Each row was made from one path, in order. Every step used is in the known rows, and no mark comes twice. Write each row's path.
(in the rows, 128 means zero)
Known rows:
k/r: [152 111 153 123 187 116 169  69 142 136 156 125 116 107 154  89 123 142
 137 175 100 123 102 112 153 109 160 132 144  98 123 148  93 110 134 143]
r/h: [164 121 170 117 186 103 174  66 184 137 158 128 115 124 169  74 120 137
 129 143 123 105  84 120 141  91 153 127 155  87 123 116 104  96 133 145]
g/k/j: [151  49 159 130 136  97 152  74 157 140 151 120 116  73 147  72 116 140
 131 108  98 115  75 100 139 167 138 129 121  75 130 149  97 118 132 145]
r/h/j: [168 126 168 113 191 109 170  59 189 146 143 132 110 176 165  72 109 132
 121 137 142  98  66 121 142  79 139 150 150  91 117 120 100 113 123 149]
h/r/l/j/g: [170 184 129 129 196 129 140  67 157 137 147 112 102 111 137  79 128 100
 136  99 143 132 115  89 140 163 131 119 121  99 137 149  98  95 135 135]
j/h/r: [153 117 139 124 167 118 177  58 156 137 146 125 120 192 169 101 117 125
 145 111 134 105  91 105 137 116 105 147 130  93 132 111  97 104 137 121]
l/g/r: [159  91  97 121 177  89 168  72 170 146 156 125 111 139 156  79 124 128
 135 135  88 117  91 125 139 124 164 108 148  67 127 140  98  93 110 134]
l/j/g/h/r: [156 164 176 119 132 131 147  69 165 146 151 125 104 138 166  85 130 109
 123  75 165 110  93  82 144 211 148 123  98 103 129 113  97 121 116 122]
j/g/h: [156 138 214 118 137  99 179  71 165 155 166 112 107  81 176  86 119 121
 127 107 149 118  97  96 151 159 166 114 134  96 127 118  90 121 116 125]
v/g/h: [144 101 167 120 114 115 178  65 151 143 164 129 126 112 163  89 124 124
 124 148 136 124 120 122 152 146 139 136 163  93 132 115  88 117 103 119]
h/r: [153 115 118 124 154 140 173  68 150 138 145 128 108 179 153  90 125 125
 140 117 139 117 116 112 135 117 112 156 124  88 126 131  99 108 147 139]
g/h: [144 100 151 119 132 110 184  69 152 147 158 120 118 111 176  97 120 129
 140 122 128 108  92 116 149 135 144 124 142  89 127 111  96 130 124 121]
l/j/h/r/g: [156 154  82 118 189 104 158  51 166 137 149 121 119 157 153  92 119 108
 141 114 154  99  61  92 146 198 138 142 132  94 129 124 106 116 131 109]
r/l/k: [163 123  68 130 173 111 175  51 156 144 157  93 119 130 152  86 125 136
 154 125 117 140 128 112 144  88 109 126 165  90 130 140  97 102 162 138]
l/r/g/j/n: [156 175 139 109 150 114 159  62 135 156 166 102  94  53 141  89 120 116
 144 163 133 119 122 134 147 128 166  87 115  84 112 126 101 111 152 127]
g/l/k/r/h/j: [181 136 193 113 160 132 154  47 181 151 154 124 116 197 174  81 133 160
 133 160 126 109  50 103 150  95 140 151 153 117 110 112  95 114 171 165]
g/r/l/j/h: [162 149  86 124 196  85 160  57 159 139 145 110 130  74 161 104 116 123
 148 126  75 103  57 118 145 114 131  60 154  88 143 126  98  87 124 111]
v/k/h/r/g/j: [148 178 148 116 163 132 164  71 158 141 140  93 104  97 145  97 138 108
 155 124 147 113  80  97 137 181 169 103 152  91 146 123  97 108 159 126]
h/r/g/l/k: [169 138  90 119 121 138 172  52 159 152 164 104 109 182 155  91 141 127
 155 120 165 124  92 100 141 176 119 162 147  96 117 124 103 120 209 139]
j/b: [153 109 102 126 156  99 185  70 160 134 155 123 108  82 132  76 120 132
 142 133 108 112  93 106 137 103 126 131 136  88 124 152  89 119 115 130]
v/k/j/b: [151 120 100 127 124  93 160  53 171 127 141 111 105  60 120  70 119 145
 146 127  80 119  71  90 139 150 152  86 118  79 138 135  85 114 114 119]
j/h/r/g: [155 140 105 118 180 103 182  50 154 142 155 112 120 154 164  99 111 115
 147 113 156 105  80 109 143 156 126 157 142  92 129 119 100 110 147 113]
h/r/l: [156 127  87 131 176 139 171  63 133 135 143 112 115 140 145  96 122 116
 153 115 128 128 129 125 134  99  97 146 139  90 136 132 100  99 159 137]
g/h/r/l/k: [152 137  71 128 120 142 173  44 134 147 147  93 126 174 174 105 127 126
 159  61 141 126 129 116 138 125  80 138 131  96 131  95  97 113 172 126]
l/r/g/h/j/n: [155 170  89 104 145 115 167  41 129 166 145 103 106 114 145  92 100 126
 138 149 160 102  71 130 148 144 148 121 124  84  98 103  98 141 129 116]
l/k/j/h/r: [160 121 131 125 114 111 154  37 166 145 143 106 119 231 171  94 115 147
 137  61 112 112  99  90 138 166  99 140  99  92 131  98  97 105 150 123]
v/g/r: [154 113 129 120 128 108 168  67 159 143 161 127 120 106 149  87 122 131
 122 159  97 126 114 139 141 102 141 101 167  82 132 140  87  80 122 134]
g/h/r: [142 116 137 120 116 140 177  63 141 145 147 123 115 166 175 102 123 122
 142  92 146 106 106 116 138 143 114 147 118  91 128  96  99 123 140 124]
v/k/r/h: [159 151 169 118 194 114 156  54 180 121 152 122 124  92 162  75 127 152
 148 188 107 117  59 112 150  86 185  92 164  98 131 118  96  87 141 141]
h/r/g/j/b: [148 157 116 120 132 123 179  66 150 145 158 114  96  72 140  87 124  95
 150  85 150 108 122 122 136 143 129 140 104  98 130 132  92 118 146 125]
j/g/h/r: [154 158 195 120 121 129 172  67 154 151 156 116 105 140 176  93 122 112
 131  75 163 114 107  99 140 168 137 133 108  99 129 104  93 111 135 128]
k/g/h/r/l/j: [144 138  76 126 161 147 151  41 140 141 130 113 111 156 164  99 128 109
 146  76 123 111 116 125 143 217 119 123 122  87 136 109 108 121 118 118]
j/g/h/r/l/k: [165 172 129 127 127 131 166  47 149 152 158  84 114 139 174  94 126 116
 148  47 161 135 134  97 139 145 103 129 125 105 131 105  91 102 165 130]
l/h/r/g/k: [158  93  68 128 142 107 160  69 152 128 146 122 119  37 152  84 118 106
 141 105 168 107  38 111 134 151 135 167 127  91 126 167 106 123 174 149]
j/n: [157 123 137 121 135 114 175  67 149 147 152 113 100 115 141  74 124 127
 131 152 125 124  97 118 139  95 138 117 125  69 112 155  96 102 122 136]
k/g/j: [145 109 191 119 142 118 171  63 170 151 152 118  90 128 172  90 130 116
 136 123 114 117 142 133 151 153 157 113 130  85 134 138 100 114 122 135]
h/r/g: [153 138  83 120 171 123 176  60 149 143 154 114 107 142 147  87 118 111
 145 121 157 116 108 116 139 156 135 163 139  85 122 135 104 113 159 130]
v/g: [153  98 146 124 148 112 172  68 162 136 163 132 119 124 142  77 126 124
 121 177 127 136 130 119 147 116 139 143 172  89 132 149  89 103 111 132]

Write each row's path:
[147 133 106 127 142 142 179  58 123 143 144 109 122 131 168 109 121 112
 156  86 135 116 121 128 138 126  96 139 134  94 137  99  98 115 150 122] : g/h/r/l
[165 111 152 118 169 129 162  73 145 143 161 129 114 122 148 102 132 151
 152 191 104 116  93 104 146 132 139 108 158  96 120 110 102 129 175 138] : g/l/r
[166 101 140 124 109 138 162  57 159 135 131 133  98 150 169 101 139 124
 136 124 128 106  64 120 139 177 135 152 123  94 128 140 109 127 165 151] : k/g/l/h/r
[172 134 107 126 192 105 157  57 136 132 129 122 118  63 151  99 106 125
 135 161 111 120  60 127 154  63 145 144 143 115 132 168  91 126 137 153] : k/r/l/h/j
[156  87 113 119 222  92 169  75 157 154 139 102 116  75 133  77 113 125
 131 133 152  99  23  87 137 168 150 169 181  83 121 173  97 134 133 147] : r/g/k/h/j
[161  89 191 129 169  96 165  83 174 141 170 115 107  51 151  65 123 124
 131 119 146 126  76  86 140 139 149 130 143  87 126 169  90 104 132 149] : j/g/k
[170 132 107 109 158 108 158  24 204 159 136 107 102 226 183  75 112 151
 124  93 108  97  73 143 136 107 134 110 145  80 109 105 103  85 140 153] : l/k/g/r/h/j
[164 132 122 118 141 138 178  67 147 148 160 119 106 135 149  95 134 114
 151 139 158 115  81 109 142 174 133 156 148  92 123 128 105 123 185 134] : h/r/g/l
[161 134  84 129 207 112 155  68 156 133 147 118 115  88 138  84 128 117
 143 145 109 126 100 107 149 136 137 107 155  90 135 156 101 112 124 130] : r/l/j
[157  49  83 139 217  97 162  76 154 133 159 116 125  68 141  67 127 114
 151 132 112 134  93 109 139 129 127 146 167  69 135 174  98 102 118 140] : r/l/g/k
[162  99  87 132 223  95 170  69 155 139 156 115 118 116 143  75 124 115
 147 147 106 136 122 113 145 124 143 138 165  75 135 157  98 104 111 131] : r/l/g
[150 138 114 123 179 139 162  69 156 129 124 105 114 157 137  92 137 137
 148 139 118 114  67  83 128 145 139 117 160  83 140 127  96 104 147 133] : v/k/h/r
[183 151 228 122  85  91 140  69 188 134 148 115  98  21 152  81 134 132
 128 145 118 126  25  70 151 191 206  72 119 101 145 144  92 120 153 140] : v/k/j/g/l/h
[146 128 122 129 120 147 170  54 122 140 151 117 130 133 156 100 123 107
 141 112 143 132 145 134 141 133  93 151 154  98 143 103  89 101 130 119] : v/g/h/r/l
[169 107 117 119 146  95 167  68 170 138 130 134 105 119 157  88 110 123
 121 142 145 105  46 114 146  86 142 153 133 100 123 161  96 139 127 148] : l/h/j
[166 114 178 119 161 101 160  71 176 140 158 135 120 124 164  98 139 130
 142 162 115 101  37  81 154 173 143 106 152  99 132 125 100 128 130 116] : g/l/j/h
[155 144 101 130 202 121 162  55 140 122 149 102 123  52 139  92 128 137
 168 193  92 142  93 115 154  86 158  89 172  97 144 148  88  96 149 131] : v/k/r/l
[167 130 141 113 216 110 156  60 169 136 157 129 121 124 161  82 116 155
 138 169 105 102  94 117 141  91 148 111 153  94 118  92 107 102 150 142] : l/r/h
[147  65 152 132 162 140 153  81 142 131 140 123 130 124 133  79 134 127
 123 128 128 120  83  93 123 165 109 169 170  86 137 153  90  94 129 151] : v/g/k/h/r
[146 126 116 114 146  90 191  60 152 153 166 107 117  75 171  93 116 117
 144 125 152 106  85 119 154 172 167 134 155  88 123 115  99 134 135 114] : r/g/h
[157 115 116 132 180  97 173  75 158 140 160 116 105  43 137  75 129  97
 152 111  94 128 136 119 142 114 136 117 131  87 144 152  88 108  98 126] : r/l/g/j/b
[158 124 161 121 109 105 156  60 149 152 143 110  98 107 137  70 116 135
 120 127  99 121 103 113 140 142 152 110  97  65 117 141  98 105 115 134] : k/j/n
[163 129 156 113 169  95 171  64 182 143 154 123 118 104 176  84 117 140
 129 127  93  95  66 138 134  72 156  87 151  81 123 104 102  75 144 146] : g/r/h
[167 122  94 131 173  93 172  68 150 128 141 115 119  35 155  96 118 116
 142 142 111 123  81 122 145  81 139 120 155  97 139 161 100 115 149 142] : r/l/h
[151 154 206 115 179  90 174  59 150 147 172 112 120  54 179 106 117 115
 147 154 123 107  89 117 165 141 180 117 140 111 136 127  91 112 136 116] : k/r/g/j/h
[169 136 148 109 169 102 168  57 186 153 141 128 111 152 172  83 105 136
 123 122 113  89  51 141 135  60 140 107 146  85 117 108  98  89 132 150] : g/r/h/j
[162 135 103 128 217  93 161  58 160 132 149 115 127  93 154  95 120 118
 148 140 107 114  76  97 152 134 127 102 160  95 143 137  99 110 112 111] : r/l/j/h
[149  63 149 129 203 102 168  89 154 138 144 110 122  67 145  80 129 140
 135 132 109 106  47  84 131 146 140 136 172  79 130 164  97 116 134 151] : g/k/h
[171 143 138 109 213 116 154  52 174 144 143 132 114 174 157  81 104 151
 129 163 123  96  78 123 140  76 135 132 149  98 111  98 103 116 139 148] : l/r/h/j
[142 102 106 117 129 107 183  39 161 153 132 119 100 144 154  86 109 129
 133  89 128  93  80 122 143 162 124 146 120  88 118 125  89 148  82 120] : k/g/h/j/b
[179 150 209 116 172 120 157  75 158 150 173 121 102  89 147  92 132 142
 141 175 122 125  93  87 148 154 162 102 149 104 122 122  96 116 168 140] : j/g/l/r
[160 117 147 117 206 107 173  75 160 152 126 114 107 163 142  88 116 138
 122 142 123 102  60  89 138 123 143 148 166  89 124 149  93 129 116 145] : k/h/j
[159 139  84 120 185 102 168  45 155 146 169  97 119 112 152  82 124 144
 145 157 128 130 103 104 158 143 169 146 158 101 115 148  96 114 165 139] : l/k/r/g
[156 137 124 119 154  94 164  42 153 147 146 108 118 149 158  95 102 123
 136  87 129 102  80 101 145 204 140 141 113  87 133 107 102 111 141 112] : k/j/h/r/g
[168 141  94 128 116 107 151  39 142 152 145  79 106 110 137  73 118 138
 137 103  94 142 124 113 140 122 121 103 113  71 121 141  96  93 146 137] : r/l/k/j/n
[152  85 118 124 218  85 173  81 153 144 152  98 121  29 139  78 123 127
 139 137 128 105  37  86 137 183 161 146 186  79 126 168 101 119 146 143] : r/g/k/h
[149 107 146 115 132 114 180  61 157 157 142 124 112 162 170  96 110 126
 131 115 150 102  76 114 149 123 131 146 137  93 120 112  91 144 111 126] : g/h/j
[161 149 122 128 231 100 150  54 143 128 150 118 134  76 156  98 120 130
 149 162  85 118  71  99 159 131 146 101 152 110 141 141  94 105 116 118] : k/r/l/j/h
[169 137 153 119 190 112 157  47 181 137 162 115 124 152 176  74 127 160
 133 143 107 117  88 112 149  89 156 133 152 105 116 119  99  90 158 156] : l/k/r/h
